Each row comes from the steps of one walk. Every step used is in the known rows, and no mark comes twice. Write the walk behind each row, first mark first.
Known rows:
Z > G: [ 0.25  0.25  0.10  0.04 -0.07 -0.18 -0.27  0.24 -0.02 -0.06 -0.06  0.07
 -0.38  0.32 -0.16 -0.12  0.20  0.17  0.11 -0.05 -0.09 -0.02  0.10  0.16
 -0.05]
Y > Z > X: [ 0.10  0.31 -0.17 -0.06 -0.22 -0.06 -0.31 -0.04  0.04 -0.09  0.17  0.10
 -0.11  0.06 -0.21  0.16  0.20  0.24 -0.09 -0.18 -0.10  0.12  0.21 -0.02
 -0.08]
G > Z > M > J: [ 0.07  0.14 -0.05 -0.19 -0.23 -0.33 -0.45 -0.10 -0.01  0.08  0.23  0.16
 -0.44  0.34 -0.10  0.13  0.43  0.11 -0.15 -0.30 -0.02  0.17  0.04 -0.05
 -0.30]
G > Z: [-0.01  0.14 -0.08 -0.10 -0.30  0.06 -0.29 -0.07  0.16 -0.06 -0.08 -0.06
 -0.24  0.08 -0.03 -0.06  0.25  0.18 -0.16 -0.14  0.10  0.18  0.02 -0.07
 -0.11]
T > Z > Y > J > X: [-0.14  0.23 -0.50 -0.22  0.04  0.08 -0.42  0.45  0.02 -0.27  0.45  0.17
 -0.16  0.28 -0.04  0.18 -0.11  0.08 -0.31 -0.45 -0.03 -0.22  0.60 -0.12
 -0.11]
Z > Y > J: [ 0.05  0.28 -0.23 -0.12 -0.16  0.05 -0.34  0.30  0.09 -0.06  0.21 -0.17
 -0.27  0.17  0.02  0.03  0.14  0.13 -0.05 -0.17 -0.14 -0.18  0.55  0.04
 -0.19]
M > Z: [ 0.00  0.22 -0.15 -0.05 -0.04  0.08 -0.15  0.01  0.18 -0.16 -0.07  0.01
 -0.16  0.01 -0.07  0.09 -0.01  0.26  0.04 -0.10  0.13 -0.02 -0.05 -0.11
 -0.03]
Y > J: [ 0.12  0.25 -0.10  0.05 -0.28  0.06 -0.32  0.11  0.14  0.05  0.08  0.05
 -0.27  0.07 -0.01  0.04  0.18  0.13  0.06  0.00 -0.18 -0.05  0.37  0.03
 -0.12]
J > G: [ 0.21  0.27 -0.03  0.10 -0.03 -0.19 -0.25 -0.03  0.11 -0.21  0.08  0.13
 -0.46  0.24 -0.04  0.00  0.11  0.22  0.18  0.01  0.03 -0.04  0.04  0.03
  0.09]
J > X: [ 0.07  0.08 -0.29  0.13  0.01  0.01 -0.19  0.16  0.12 -0.11  0.05  0.23
 -0.16  0.11 -0.09 -0.09  0.13  0.07 -0.11 -0.16  0.11  0.04  0.23 -0.03
  0.11]
T > Z: [ 0.23  0.07 -0.12 -0.08 -0.04  0.09 -0.21  0.02  0.03 -0.31  0.11  0.19
 -0.15  0.08 -0.15 -0.01  0.05  0.33 -0.20 -0.15 -0.05 -0.02  0.20 -0.06
 -0.09]
J > X > Z > Y: [-0.20  0.17 -0.34  0.00 -0.05 -0.10 -0.27  0.33  0.01 -0.12  0.16  0.10
 -0.10  0.16 -0.11  0.08 -0.07  0.02 -0.21 -0.50  0.19 -0.11  0.33  0.10
  0.02]
T > Z > M > J > Y: [ 0.18 -0.15 -0.29 -0.18  0.10 -0.37 -0.23 -0.09 -0.24 -0.36  0.49  0.26
 -0.48  0.45 -0.16  0.12  0.24  0.32 -0.33 -0.42 -0.12  0.00  0.27  0.02
 -0.36]
J > G > Z: [-0.02  0.30 -0.04 -0.07 -0.21 -0.14 -0.38 -0.13  0.16 -0.16  0.05  0.01
 -0.49  0.26  0.02  0.05  0.16  0.16  0.04 -0.12  0.14  0.09 -0.13 -0.09
  0.02]
T > Z > Y > J > G: [ 0.01  0.41 -0.24 -0.24  0.00 -0.10 -0.47  0.26  0.02 -0.37  0.49  0.07
 -0.46  0.39  0.00  0.25 -0.13  0.22 -0.02 -0.29 -0.11 -0.30  0.40 -0.06
 -0.13]
Y > Z: [ 0.25  0.16 -0.01  0.03 -0.34 -0.06 -0.29 -0.12  0.16 -0.21  0.00 -0.08
 -0.17 -0.02 -0.07  0.09  0.00  0.36 -0.07 -0.07 -0.14  0.01  0.08 -0.12
 -0.04]
M > Z > Y: [-0.08  0.25 -0.28 -0.21  0.08  0.07 -0.17  0.20  0.14 -0.27  0.04 -0.21
 -0.17  0.12 -0.04  0.08 -0.06  0.26 -0.07 -0.28  0.18 -0.14  0.13 -0.12
 -0.09]
Z > M: [ 0.37  0.14  0.09  0.02 -0.19 -0.24 -0.28  0.15 -0.09 -0.04  0.19  0.21
 -0.35  0.20 -0.23 -0.13  0.42  0.22 -0.15 -0.18 -0.02  0.05  0.36  0.06
 -0.10]
X > Z > Y > J > G: [-0.17  0.51 -0.11 -0.05 -0.25 -0.25 -0.47  0.24  0.02 -0.07  0.33  0.01
 -0.45  0.29  0.03  0.33 -0.12  0.07  0.16 -0.32 -0.06 -0.29  0.32  0.13
 -0.08]
Z > T: [ 0.12  0.35  0.07  0.08 -0.04  0.07 -0.11 -0.05 -0.01  0.03 -0.01  0.02
 -0.07  0.02 -0.13 -0.02  0.28  0.03 -0.13 -0.19  0.07 -0.04  0.24  0.21
 -0.02]
T > Z > G > J > Y: [ 0.05  0.08 -0.08 -0.13 -0.04 -0.18 -0.44  0.30 -0.16 -0.47  0.25 -0.04
 -0.43  0.51 -0.02 -0.04  0.11  0.02 -0.18 -0.32 -0.16 -0.09  0.24  0.15
 -0.27]
X > J > G: [ 0.20  0.11 -0.04 -0.05 -0.15 -0.26 -0.34 -0.19  0.12 -0.16  0.09  0.27
 -0.40  0.31 -0.05  0.13  0.03  0.03  0.28 -0.17 -0.13 -0.04 -0.08  0.14
  0.02]
Y > J > G: [ 0.10  0.42 -0.05  0.07 -0.19 -0.15 -0.40  0.07  0.13 -0.06  0.22  0.12
 -0.51  0.25  0.05  0.15  0.09  0.11  0.26  0.03 -0.13 -0.13  0.22  0.02
  0.00]
X > Z > Y: [-0.03  0.20 -0.11 -0.07 -0.17 -0.07 -0.23  0.19  0.01 -0.11  0.06 -0.08
 -0.16  0.09 -0.11  0.05  0.01  0.19 -0.13 -0.36  0.06 -0.12  0.29  0.16
 -0.12]
J > Y > Z: [ 0.14 -0.06 -0.22  0.01 -0.26 -0.09 -0.17 -0.22  0.05 -0.42  0.08 -0.24
 -0.31  0.07  0.01  0.03  0.03  0.41 -0.20 -0.16 -0.08  0.03  0.13 -0.08
 -0.12]
T > Z > M > J: [ 0.29  0.07 -0.08 -0.17  0.02 -0.31 -0.37  0.00 -0.13 -0.17  0.42  0.41
 -0.34  0.34 -0.24  0.18  0.21  0.27 -0.21 -0.34 -0.18 -0.01  0.23 -0.02
 -0.29]
J > Y: [ 0.13 -0.13 -0.27  0.05 -0.04 -0.02 -0.03 -0.08  0.00 -0.30  0.04 -0.11
 -0.35  0.15 -0.03 -0.19  0.23  0.29 -0.16 -0.10  0.05  0.05  0.24  0.07
 -0.10]

Which walk is each row?
[-0.10  0.27 -0.17 -0.11 -0.07 -0.28 -0.42 -0.30  0.20 -0.09  0.11  0.08
 -0.55  0.37  0.08  0.25  0.12  0.10  0.16 -0.12  0.04  0.08 -0.27 -0.07
 -0.11]  M > J > G > Z
[-0.15  0.34 -0.14 -0.08 -0.33 -0.05 -0.38  0.29  0.02  0.04  0.21 -0.08
 -0.21  0.11 -0.02  0.20 -0.01  0.09 -0.04 -0.32 -0.10 -0.20  0.48  0.15
 -0.20]  X > Z > Y > J
[-0.15  0.45 -0.08 -0.10 -0.38 -0.11 -0.53 -0.04  0.17 -0.01  0.18  0.03
 -0.54  0.27  0.11  0.20  0.14  0.05  0.14 -0.09 -0.01  0.00  0.05 -0.09
 -0.07]  Y > J > G > Z
[-0.07  0.40  0.15  0.11 -0.23 -0.03 -0.17 -0.05 -0.08  0.13 -0.02  0.11
  0.01 -0.05 -0.16  0.16  0.12 -0.02 -0.13 -0.34  0.10 -0.08  0.17  0.32
 -0.02]  X > Z > T
[ 0.01  0.44 -0.18 -0.09 -0.07 -0.16 -0.42  0.24  0.09 -0.17  0.34 -0.09
 -0.53  0.36  0.07  0.14  0.04  0.12  0.15 -0.15 -0.08 -0.26  0.40  0.02
 -0.08]  Z > Y > J > G
[ 0.27 -0.04 -0.06 -0.05 -0.35 -0.37 -0.28 -0.08 -0.16 -0.36  0.31 -0.07
 -0.44  0.22 -0.12  0.02  0.25  0.40 -0.32 -0.32 -0.08  0.04  0.29 -0.08
 -0.18]  J > Y > Z > M
[-0.12  0.18  0.05  0.05 -0.29 -0.33 -0.44  0.27 -0.16 -0.17  0.09 -0.10
 -0.43  0.41  0.00  0.03  0.13 -0.13  0.01 -0.34 -0.11 -0.06  0.15  0.35
 -0.23]  X > Z > G > J > Y
[ 0.27  0.26  0.00  0.01  0.04 -0.58 -0.41 -0.06 -0.06 -0.07  0.38  0.36
 -0.65  0.50 -0.12  0.19  0.28  0.16  0.17 -0.17 -0.09 -0.05  0.06  0.06
 -0.11]  Z > M > J > G
[-0.23  0.29 -0.25  0.13 -0.35 -0.05 -0.41  0.25  0.07  0.14  0.18  0.33
 -0.14  0.07 -0.05  0.25 -0.05 -0.09 -0.02 -0.29 -0.03 -0.06  0.34  0.07
  0.02]  Y > J > X > Z
[-0.02  0.15 -0.05 -0.22 -0.33 -0.22 -0.47 -0.29  0.16 -0.11  0.04  0.17
 -0.44  0.32  0.02  0.19  0.07 -0.03  0.14 -0.28  0.00  0.11 -0.25  0.02
 -0.06]  X > J > G > Z
[ 0.08  0.11 -0.23 -0.16 -0.12 -0.05 -0.27 -0.05  0.00  0.07  0.12  0.36
 -0.09  0.21 -0.24  0.08  0.33 -0.09  0.05 -0.30 -0.15  0.15  0.21  0.26
 -0.14]  Z > X > J
[-0.20  0.39 -0.31 -0.24 -0.09  0.09 -0.32  0.29  0.16 -0.12  0.19 -0.19
 -0.23  0.13  0.04  0.25 -0.08  0.16  0.02 -0.25  0.01 -0.23  0.31 -0.12
 -0.18]  M > Z > Y > J
[-0.19  0.11 -0.35  0.12 -0.04 -0.22 -0.30 -0.01  0.09  0.07  0.11  0.37
 -0.15  0.16 -0.08  0.29 -0.06 -0.03  0.01 -0.32  0.03  0.00  0.02  0.10
 -0.02]  M > J > X > Z
[-0.15  0.37 -0.32 -0.13  0.06  0.07 -0.17  0.09  0.07 -0.04  0.11  0.19
 -0.10  0.09 -0.20  0.17  0.19  0.14  0.02 -0.21  0.16  0.10  0.08  0.00
 -0.07]  M > Z > X
[ 0.13  0.08 -0.26  0.04  0.07 -0.39 -0.36  0.14 -0.06  0.03  0.35  0.45
 -0.35  0.39 -0.17  0.10  0.30  0.01 -0.11 -0.33 -0.01  0.03  0.26  0.00
 -0.08]  Z > M > J > X
[ 0.00  0.32 -0.07  0.09 -0.06 -0.22 -0.57  0.53  0.02 -0.07  0.11  0.16
 -0.31  0.46 -0.04 -0.07  0.17 -0.30  0.06 -0.23 -0.06 -0.05  0.21  0.14
  0.01]  Z > G > J > X
[-0.19  0.24 -0.14  0.15 -0.30 -0.10 -0.51  0.28  0.09 -0.01  0.11  0.23
 -0.07  0.12  0.00  0.11  0.02 -0.29 -0.08 -0.36  0.04 -0.03  0.24  0.14
  0.02]  G > J > X > Z
[ 0.11  0.18  0.05  0.01 -0.23 -0.46 -0.36 -0.01 -0.12  0.14  0.25  0.36
 -0.34  0.25 -0.20  0.26  0.23  0.12 -0.01 -0.35 -0.12  0.01  0.14  0.18
 -0.23]  X > Z > M > J
[-0.14  0.55  0.09 -0.07 -0.14 -0.11 -0.33 -0.20  0.03 -0.04  0.08  0.01
 -0.34  0.23 -0.02  0.15  0.22 -0.03 -0.06 -0.28  0.24  0.00 -0.10  0.07
  0.02]  J > G > Z > T
[-0.12  0.13 -0.22  0.16 -0.17 -0.08 -0.25  0.16  0.06 -0.02  0.05  0.32
 -0.09  0.05 -0.12  0.09 -0.02  0.02 -0.11 -0.32  0.15  0.02  0.15  0.08
  0.11]  J > X > Z
[-0.15  0.29 -0.24 -0.18 -0.18  0.07 -0.32  0.00  0.04  0.08  0.09  0.12
 -0.20  0.15 -0.17  0.00  0.46  0.05 -0.16 -0.25  0.14  0.29  0.16  0.05
 -0.14]  G > Z > X
[-0.03 -0.11 -0.45 -0.18 -0.05 -0.10 -0.14 -0.15 -0.11 -0.13  0.21  0.21
 -0.25  0.30 -0.17  0.02  0.36 -0.04 -0.08 -0.38 -0.08  0.18  0.27  0.30
 -0.20]  Z > X > J > Y
[ 0.08  0.23 -0.27 -0.17  0.08  0.08 -0.23  0.10 -0.08 -0.18  0.28  0.38
 -0.09  0.16 -0.29  0.06  0.24  0.21 -0.22 -0.27 -0.03  0.10  0.33  0.07
 -0.14]  T > Z > X
[ 0.17  0.34  0.18  0.03 -0.18 -0.20 -0.52  0.38  0.01 -0.06  0.01 -0.02
 -0.35  0.39 -0.04 -0.09  0.25 -0.13  0.13 -0.08 -0.20 -0.06  0.17  0.20
 -0.14]  Z > G > J
[ 0.27  0.24 -0.04 -0.14  0.10 -0.51 -0.45 -0.05 -0.12 -0.26  0.53  0.50
 -0.59  0.54 -0.19  0.30  0.11  0.25 -0.01 -0.32 -0.12 -0.10  0.07 -0.03
 -0.17]  T > Z > M > J > G
[ 0.01  0.36  0.01 -0.07  0.00 -0.13 -0.26  0.24  0.04 -0.12 -0.09  0.05
 -0.32  0.28 -0.13  0.11 -0.02  0.21  0.18 -0.13  0.06 -0.06 -0.15  0.01
 -0.04]  M > Z > G
